Each row was made from one path, in order. Every step used is in the known rows, and no mark comes twice. Write each row's path.
Known rows:
sovuk > zamod > pinus > lopevod > disab > zoni: [ 3.93 -3.90 -5.32  2.40  3.73  1.54  2.59 -3.66 -2.76 -0.69 -0.50 -0.14
  6.54 -2.34 -1.14  3.82  3.24  1.18  2.37  0.55 -2.60 -2.35  1.49 -2.25
  2.27 -3.02 -0.12]
pinus > zamod > lopevod > disab > zoni: [ 3.09 -2.28 -2.94  0.37  3.82  1.02  1.68 -3.57 -2.18 -0.66  0.61 -1.15
  6.46 -1.80  1.02  3.17  2.82  1.82  1.71 -0.04 -3.34 -2.48  0.90 -3.48
  1.55 -3.87 -0.43]
fepiba > guka > disab: [ 0.91 -2.22  0.49  0.83  5.38 -0.80  4.67 -1.43  0.18 -0.67 -0.50 -4.63
  6.10  1.95 -0.38  5.71 -3.20 -1.93  3.59 -1.91 -2.50  0.21  4.80 -3.05
 -0.05 -0.44  6.10]
fepiba > guka > disab > lopevod > zamod > sovuk: [ 3.24 -1.60 -0.82 -0.82  1.85  3.99  1.10 -2.78 -7.07 -0.50 -0.38 -3.26
  8.23 -1.23  1.05  3.07 -1.38 -0.81  0.92  0.74 -2.09 -1.05  3.42 -2.11
 -2.08 -2.05 -0.77]
disab > lopevod: [ 0.67 -4.00 -2.08  0.52  5.02  3.04  4.40 -4.74 -0.77  1.29  2.85 -3.78
  5.66  2.86 -0.46  0.22  0.59 -2.01  1.18  1.07  0.77 -1.77  0.57 -2.54
 -0.86 -0.45 -1.55]
pinus > sovuk > zamod: [ 1.04 -5.37 -3.18 -0.16  0.57  0.63  2.52 -1.88 -3.90 -1.73 -1.95 -0.07
  6.47  0.95 -2.83 -0.35  2.03 -1.28  7.17  2.80  0.78 -0.80  4.58 -1.99
 -0.48 -0.44 -2.48]
mipov > pinus > lopevod: [ 1.55 -7.25 -5.59  5.09  2.39  2.80  2.77 -0.84 -0.91 -1.11 -0.82  0.39
  3.09  0.75 -0.10 -1.34 -0.36  1.88  1.38  3.41  1.47 -2.60  0.63 -2.64
  1.49 -0.08 -1.41]
zamod > sovuk > pinus > lopevod > disab: [ 2.84 -5.16 -5.08  2.90  2.22  2.79  3.07 -1.91 -5.16 -0.61 -4.31 -0.96
  5.89 -2.49 -1.74  2.13  0.05 -0.49  1.26 -2.27  3.41 -1.95  4.45 -4.90
  0.57 -3.77  0.45]
zoni > disab: [ 2.42 -4.13 -0.88 -0.19  4.10 -1.41  5.73 -0.96 -1.60  0.16 -0.44 -0.57
  4.61  0.00 -1.23  2.59 -1.43 -0.31  2.72  0.93 -0.82 -2.88  4.47 -3.63
  1.95 -5.39  3.43]
mipov > pinus > sovuk: [ 1.80 -5.26 -6.65  3.78 -0.88  0.42 -1.54  2.39 -3.81 -3.86 -2.35 -0.10
  6.09  0.73 -1.33  2.90  2.31 -0.65  1.06  2.55  1.76 -4.04  4.84 -1.41
  2.56  1.75 -2.02]
sovuk > zamod > lopevod > disab: [ 2.11 -3.96 -3.48  0.76  3.85  2.64  4.50 -4.21 -3.58  1.38 -1.44 -2.59
  5.07 -1.90  0.29  1.30 -0.11 -0.66  4.34 -2.83  2.39 -1.93  2.41 -6.90
  0.68 -6.91  0.87]
zamod > sovuk > pinus: [-0.52 -4.47 -2.76  1.71  1.10  2.52 -3.21 -2.22 -3.86 -3.82 -4.45 -2.18
  2.76 -1.03 -0.88  2.96  2.20 -0.32 -2.71  0.08 -0.34 -3.52  4.15  0.15
 -2.16  2.15 -1.90]
mipov > pinus > lopevod > disab: [ 3.10 -5.22 -6.77  4.19  2.06  2.09  4.13 -1.55 -3.21  0.10 -2.55 -0.21
  5.28 -1.65 -0.25  2.14  0.11  0.48  3.09 -1.29  3.17 -2.52  3.36 -5.17
  2.12 -4.66  1.31]
mipov > pinus > zamod: [ 0.28 -3.29 -3.45  2.78 -1.43  1.00  0.84 -1.91 -0.40 -2.58 -0.07  1.18
  1.85  1.51  2.27 -1.78  2.63  2.51  5.91  5.39 -1.56 -4.00  2.50 -1.83
 -1.66 -1.13 -2.12]
disab > lopevod > pinus: [ 1.16 -5.52 -6.26  2.11  0.61  3.74  0.75 -3.55 -0.87 -1.26  0.99 -1.91
  2.33  1.31  1.73  1.91  4.28 -1.63  0.62 -0.50  0.57 -4.20  1.69 -2.62
  1.17 -2.71 -1.60]
guka > disab: [ 3.26 -3.29  0.65  2.04  4.37 -1.88  3.03 -2.15 -2.33 -0.91 -0.27 -3.48
  3.91  0.24  1.42  4.78 -2.48 -0.90  4.61 -1.68 -0.38 -1.40  5.52 -3.42
  0.62 -1.14  3.79]
disab > lopevod > zamod > pinus > sovuk: [ 3.75 -5.25 -5.38  3.38  0.00  3.20 -0.33 -0.10 -6.20 -2.71 -0.87 -1.75
  6.59 -0.08 -1.95  1.87  2.03 -2.44  1.86  2.19  1.52 -4.30  3.69 -2.86
  1.56 -0.36 -1.85]
zamod > pinus: [ 0.34 -3.96 -2.96  3.91  3.10  3.63 -0.52 -2.17 -1.59 -1.73 -1.15 -2.74
 -0.19 -0.08  0.32  2.70  2.17 -1.64  0.28  0.80 -0.46 -4.78  2.15 -1.38
  0.77 -2.22  0.64]
pinus > lopevod > zamod > sovuk: [ 3.27 -3.67 -0.90 -0.23  0.69  4.40 -0.27 -1.47 -8.05 -1.27 -2.21 -0.73
  6.11 -2.45  1.42  0.06 -0.73  1.03  1.38  1.89 -0.95 -1.38  3.23 -2.13
 -1.39 -2.80 -2.69]
zamod > sovuk > pinus > lopevod > disab > guka: [ 1.65 -1.75 -5.20 -0.07  1.94  3.10  2.47 -2.09 -1.73 -1.77 -2.52 -2.60
  4.79  2.33 -1.72  4.83  0.70 -1.13 -2.00 -1.28  0.42 -0.41  3.52 -3.18
 -1.56  1.45 -0.32]
zamod > pinus > lopevod > disab: [ 3.23 -4.92 -5.16  4.00  3.27  3.35  4.34 -1.87 -4.13  0.42 -2.76 -1.27
  4.44 -2.14 -1.15  1.96 -0.02 -1.03  2.72 -1.86  3.26 -2.58  3.49 -5.56
  2.01 -5.85  1.62]
lopevod > zamod: [ 1.84 -4.41 -1.29 -0.86  0.19  1.68  0.94 -4.73 -2.64 -0.55  0.40 -1.03
  4.34 -0.16  3.05  0.44  0.90  0.83  5.85  0.34 -2.74 -1.58  2.47 -2.85
 -1.64 -3.13  1.31]
zamod > lopevod > pinus: [ 0.60 -6.16 -4.88  2.13  1.11  4.11 -1.01 -2.13 -1.04 -1.94 -0.45 -2.03
 -0.07 -0.24  3.20  0.96  2.98  0.01 -0.43 -1.28  0.39 -4.70  0.98 -4.51
  2.15 -4.61 -1.08]
lopevod > zamod > pinus > sovuk: [ 3.32 -5.12 -4.79  3.09 -0.66  2.46 -1.31  0.80 -6.14 -3.47 -2.05 -1.11
  5.59 -0.63 -1.53  2.29  2.16 -1.91  2.22  1.85  0.97 -4.15  4.66 -2.54
  1.77 -0.72 -1.12]
guka > disab > lopevod: [ 3.51 -3.64 -1.27  2.06  5.81  1.05  5.61 -4.55 -1.94  1.16  3.16 -4.75
  6.32  2.10 -0.13  2.69 -1.74 -2.18  2.68 -0.19  1.02 -1.62  2.32 -3.69
 -0.22 -0.28  0.66]

Which path is each row?
[ 1.69 -1.44 -4.94 -1.18  2.33  2.62  3.43 -2.34 -1.37 -1.04 -0.82 -3.40
  5.42  2.99 -1.32  4.25  0.64 -1.79  0.47 -1.25  0.63 -0.37  2.77 -4.88
 -0.80 -0.02 -0.47]  pinus > sovuk > zamod > lopevod > disab > guka
[ 3.45 -6.73 -4.82  2.83 -0.28  2.84  1.94 -3.76 -2.92 -0.75  0.29  0.55
  4.44 -0.55  2.57 -1.46  0.00  2.56  5.16  2.55 -1.21 -2.44  0.79 -3.49
 -0.42 -2.12 -0.04]  mipov > pinus > lopevod > zamod
[ 1.15 -7.23 -3.21  3.17  2.84  3.80  1.27 -1.21 -3.65 -2.18 -3.49 -0.78
  3.99 -0.47 -2.20 -1.48 -0.43  0.66 -1.19  2.04  1.72 -1.80  2.19 -2.08
 -0.72  1.30 -2.81]  zamod > sovuk > pinus > lopevod
[ 1.85 -6.21 -6.03  0.94 -0.68  2.00  2.11 -2.59 -4.02 -1.90 -1.09 -0.06
  6.10  0.92 -2.37 -0.10  3.60 -1.78  6.28  2.46  1.44 -2.22  3.88 -2.54
  0.25 -1.03 -3.54]  disab > lopevod > pinus > sovuk > zamod
[ 1.41 -6.13 -5.53  0.73 -1.19  1.25  1.02 -1.75 -3.97 -2.65 -2.28  0.50
  5.21  0.33 -1.86  0.34  3.74 -1.33  6.64  2.19  0.95 -2.09  4.79 -2.25
  0.46 -1.42 -2.70]  lopevod > pinus > sovuk > zamod
[ 1.21 -1.20 -2.37 -2.17  3.35  0.02  4.71 -1.53  1.45 -1.16  0.39 -2.34
  3.65  4.46 -1.36  5.00 -0.39 -1.04 -0.54  0.97 -2.50 -1.03  3.30 -2.45
 -0.56  0.29  2.04]  zoni > disab > guka
[ 1.42 -5.71 -5.95  2.13 -0.69  0.70  1.33 -1.52 -3.49 -2.46 -1.91  0.62
  5.74  0.58 -2.11  0.44  2.68 -0.38  6.35  3.76  0.77 -2.36  4.06 -1.44
  0.17  0.34 -2.81]  mipov > pinus > sovuk > zamod
[ 0.64 -4.53 -2.08  2.61  2.43  3.46  1.53 -2.30 -0.87 -0.95  1.18 -1.66
  1.57  0.71  2.67 -3.41 -0.06  2.38  2.18  3.69 -0.06 -4.13 -0.82 -5.14
 -0.47 -2.72 -2.88]  mipov > pinus > zamod > lopevod
[ 1.03 -0.46 -3.40 -1.36  2.47  2.75  3.48 -2.92  0.04 -0.73 -0.07 -3.37
  3.76  3.36  0.36  3.35  0.47 -0.75  0.45 -0.91 -0.44 -0.68  2.06 -5.10
 -1.69 -0.84  0.08]  pinus > zamod > lopevod > disab > guka
[ 3.09 -2.31 -1.06 -0.84  1.07  4.64 -0.32 -3.22 -7.76 -0.58 -0.33 -2.26
  6.73 -1.73  1.52  1.40  0.16 -0.18  0.69  1.42 -1.28 -1.95  2.84 -1.78
 -2.18 -2.35 -2.93]  disab > lopevod > zamod > sovuk
[ 2.99 -6.38 -2.07  0.50  0.90  2.78  3.09 -4.07 -3.30 -0.17  0.42 -0.15
  5.18 -0.23  1.79 -2.33 -0.68  1.56  5.88  1.64 -1.27 -0.84  1.28 -4.05
 -1.03 -2.81  0.31]  pinus > lopevod > zamod
[ 1.80 -1.71 -5.29  0.75  2.69  3.30  3.82 -2.16 -0.35 -1.01 -1.26 -2.86
  3.65  2.95 -1.30  4.64  0.70 -1.60 -0.52 -1.04  0.36 -0.80  2.65 -3.79
 -0.42 -0.08  0.89]  zamod > pinus > lopevod > disab > guka
[ 2.28 -6.38 -5.88  2.20 -0.60  2.52 -1.56  2.01 -4.79 -3.76 -2.16 -1.04
  5.12  0.08 -0.55  1.42  2.74 -1.54  0.10  0.36  2.56 -4.04  4.02 -4.22
  3.26 -1.51 -2.64]  zamod > lopevod > pinus > sovuk
[ 1.76 -6.84 -3.32  4.68  4.17  4.50  3.17 -1.14 -2.15 -0.68 -1.19 -1.17
  1.96  0.22 -1.39 -1.69 -0.41 -0.21  0.91  2.56  1.62 -2.72  0.77 -3.14
  1.23 -1.77 -0.94]  zamod > pinus > lopevod
[ 1.17 -4.88 -3.61  1.55  0.34  3.55 -2.33 -4.25 -4.96 -2.90 -2.65 -2.30
  4.38 -1.32 -0.09  2.18  2.06 -0.11 -1.56  0.39 -0.69 -3.65  3.02 -0.69
 -3.03  1.70 -2.29]  disab > lopevod > zamod > sovuk > pinus
[-0.91 -4.28 -1.40  1.15 -0.64  0.92  0.58 -3.24 -0.59 -3.11 -1.69  0.10
  2.11  1.62  0.10 -2.55  2.68  1.34  5.02  3.64 -1.40 -3.06  3.22 -1.92
 -3.66  0.52 -1.86]  sovuk > pinus > zamod
[ 4.06 -3.47 -6.38  2.12  2.62  0.86  0.79 -2.82 -3.23 -1.48 -0.07 -0.67
  7.66 -2.44 -0.16  4.66  3.51  1.55  1.17  0.19 -2.25 -3.32  1.33 -2.92
  3.01 -2.52 -1.16]  mipov > pinus > sovuk > zamod > lopevod > disab > zoni
[ 0.62 -0.31 -3.98 -1.66  2.24  1.55  2.84 -2.72  0.46 -1.00 -0.96 -3.29
  4.04  3.52 -0.30  6.04  1.37 -1.80  0.32 -2.18 -0.82 -0.18  3.74 -3.10
 -1.30  0.11  1.58]  lopevod > disab > guka
[ 2.71 -2.17 -3.48  0.03  3.53 -0.22  0.95 -3.39 -1.82 -0.94 -0.20 -1.01
  6.79 -1.65  0.38  5.87  3.62  0.85  1.52 -1.23 -3.73 -1.99  2.61 -1.64
  2.00 -2.85  1.18]  lopevod > disab > zoni
[ 0.52 -4.62 -3.67  3.68  2.47  3.73  0.86 -4.01 -2.01 -1.34 -1.16 -1.83
  0.18 -0.33 -0.63  1.32  2.72 -1.39  3.64  2.06 -0.58 -4.20  2.01 -1.25
 -0.23 -2.49 -0.45]  sovuk > zamod > pinus
[ 1.02 -3.97 -3.52  1.23 -1.36  2.77  1.93 -3.20 -1.20 -1.81  0.99  0.14
  2.50  1.96  1.85 -2.60  3.82  0.41  5.65  3.62 -0.67 -3.67  2.28 -3.37
 -1.65 -3.05 -3.19]  disab > lopevod > pinus > zamod
[ 3.05 -2.62 -3.24  0.42  4.70  1.03  1.18 -3.53 -1.94 -0.37  0.48 -1.86
  6.40 -1.98  0.83  4.65  2.56  1.21  0.21 -1.30 -3.06 -2.41  0.89 -3.31
  2.41 -3.64  0.41]  zamod > lopevod > disab > zoni
[ 2.11 -4.39 -3.54  3.46  1.08  4.17 -0.69 -3.91 -3.01 -1.63 -0.26 -2.10
  0.80 -1.27  1.94  2.10  2.14 -0.51  2.60  0.86 -1.85 -4.89  1.68 -2.12
 -0.06 -3.28  1.25]  lopevod > zamod > pinus
[ 2.87 -5.32 -6.54  2.37 -0.10  1.74  1.01  1.38 -3.96 -3.14 -1.12 -2.02
  8.16  1.65 -2.38  3.85  2.14 -3.13  0.98  0.14  1.84 -2.82  5.07 -3.34
  2.71  0.18 -0.80]  fepiba > guka > disab > lopevod > pinus > sovuk
[ 1.21 -5.96 -1.97  0.56  3.89  3.24  2.70 -2.46 -3.31 -0.30 -0.13 -2.47
  4.89  0.40 -0.73 -2.49 -0.52 -0.34  3.00  2.00  1.55 -1.92  0.59 -5.34
  0.47 -2.32 -3.14]  pinus > sovuk > zamod > lopevod
[ 2.34 -3.87 -3.18  1.93 -1.01  1.80  2.53 -3.21 -1.80 -1.87  1.11 -0.14
  2.84  1.47  2.15 -1.40  2.73  0.47  6.39  3.03 -0.61 -3.60  3.08 -3.87
 -1.27 -2.97 -2.03]  guka > disab > lopevod > pinus > zamod
[ 1.82 -1.93 -1.84  0.22 -0.90  4.33 -1.05 -0.99 -6.47 -2.49 -1.71 -0.51
  4.16 -1.01  1.38 -0.21  2.45  0.24  1.17  3.19 -0.55 -3.25  3.93 -1.59
 -1.86 -2.85 -5.02]  disab > lopevod > pinus > zamod > sovuk
[ 2.02 -3.46 -2.83  1.06  4.27  2.58  3.53 -2.93 -3.38  1.11 -1.34 -3.16
  4.66 -1.75  0.96  2.32 -0.55 -0.73  1.98 -3.72  2.47 -2.34  2.56 -7.05
  1.41 -6.70  1.59]  zamod > lopevod > disab
[ 3.18 -1.82 -1.47  0.99 -0.58  3.41 -0.44 -0.95 -7.07 -2.54 -1.59 -1.01
  4.45 -1.38  1.65  1.04  1.28  0.23  1.85  2.68 -0.42 -3.27  4.80 -2.30
 -1.46 -2.81 -3.91]  guka > disab > lopevod > pinus > zamod > sovuk
[-0.11 -5.20 -0.74  1.48  3.06  3.58  1.46 -3.35 -1.05 -1.37  0.15 -2.34
  1.69  0.72  1.27 -3.98  0.00  1.61  1.49  2.44  0.04 -3.51 -0.26 -5.34
 -1.72 -1.64 -2.87]  sovuk > pinus > zamod > lopevod
[ 1.74 -2.99 -1.31  1.23  6.43  1.79  6.77 -4.13 -0.24  1.33  2.94 -5.57
  7.93  3.20 -1.31  3.29 -2.26 -2.98  1.91 -0.23 -0.36 -0.43  1.74 -3.47
 -0.70  0.34  2.27]  fepiba > guka > disab > lopevod
[ 2.85 -2.01 -1.95  0.17 -0.66  3.63  0.42 -0.53 -6.87 -2.17 -1.65 -0.03
  4.74 -1.36  0.84  0.21  1.59  0.34  1.19  3.50 -0.50 -3.73  4.47 -2.27
 -1.04 -4.30 -4.15]  zoni > disab > lopevod > pinus > zamod > sovuk
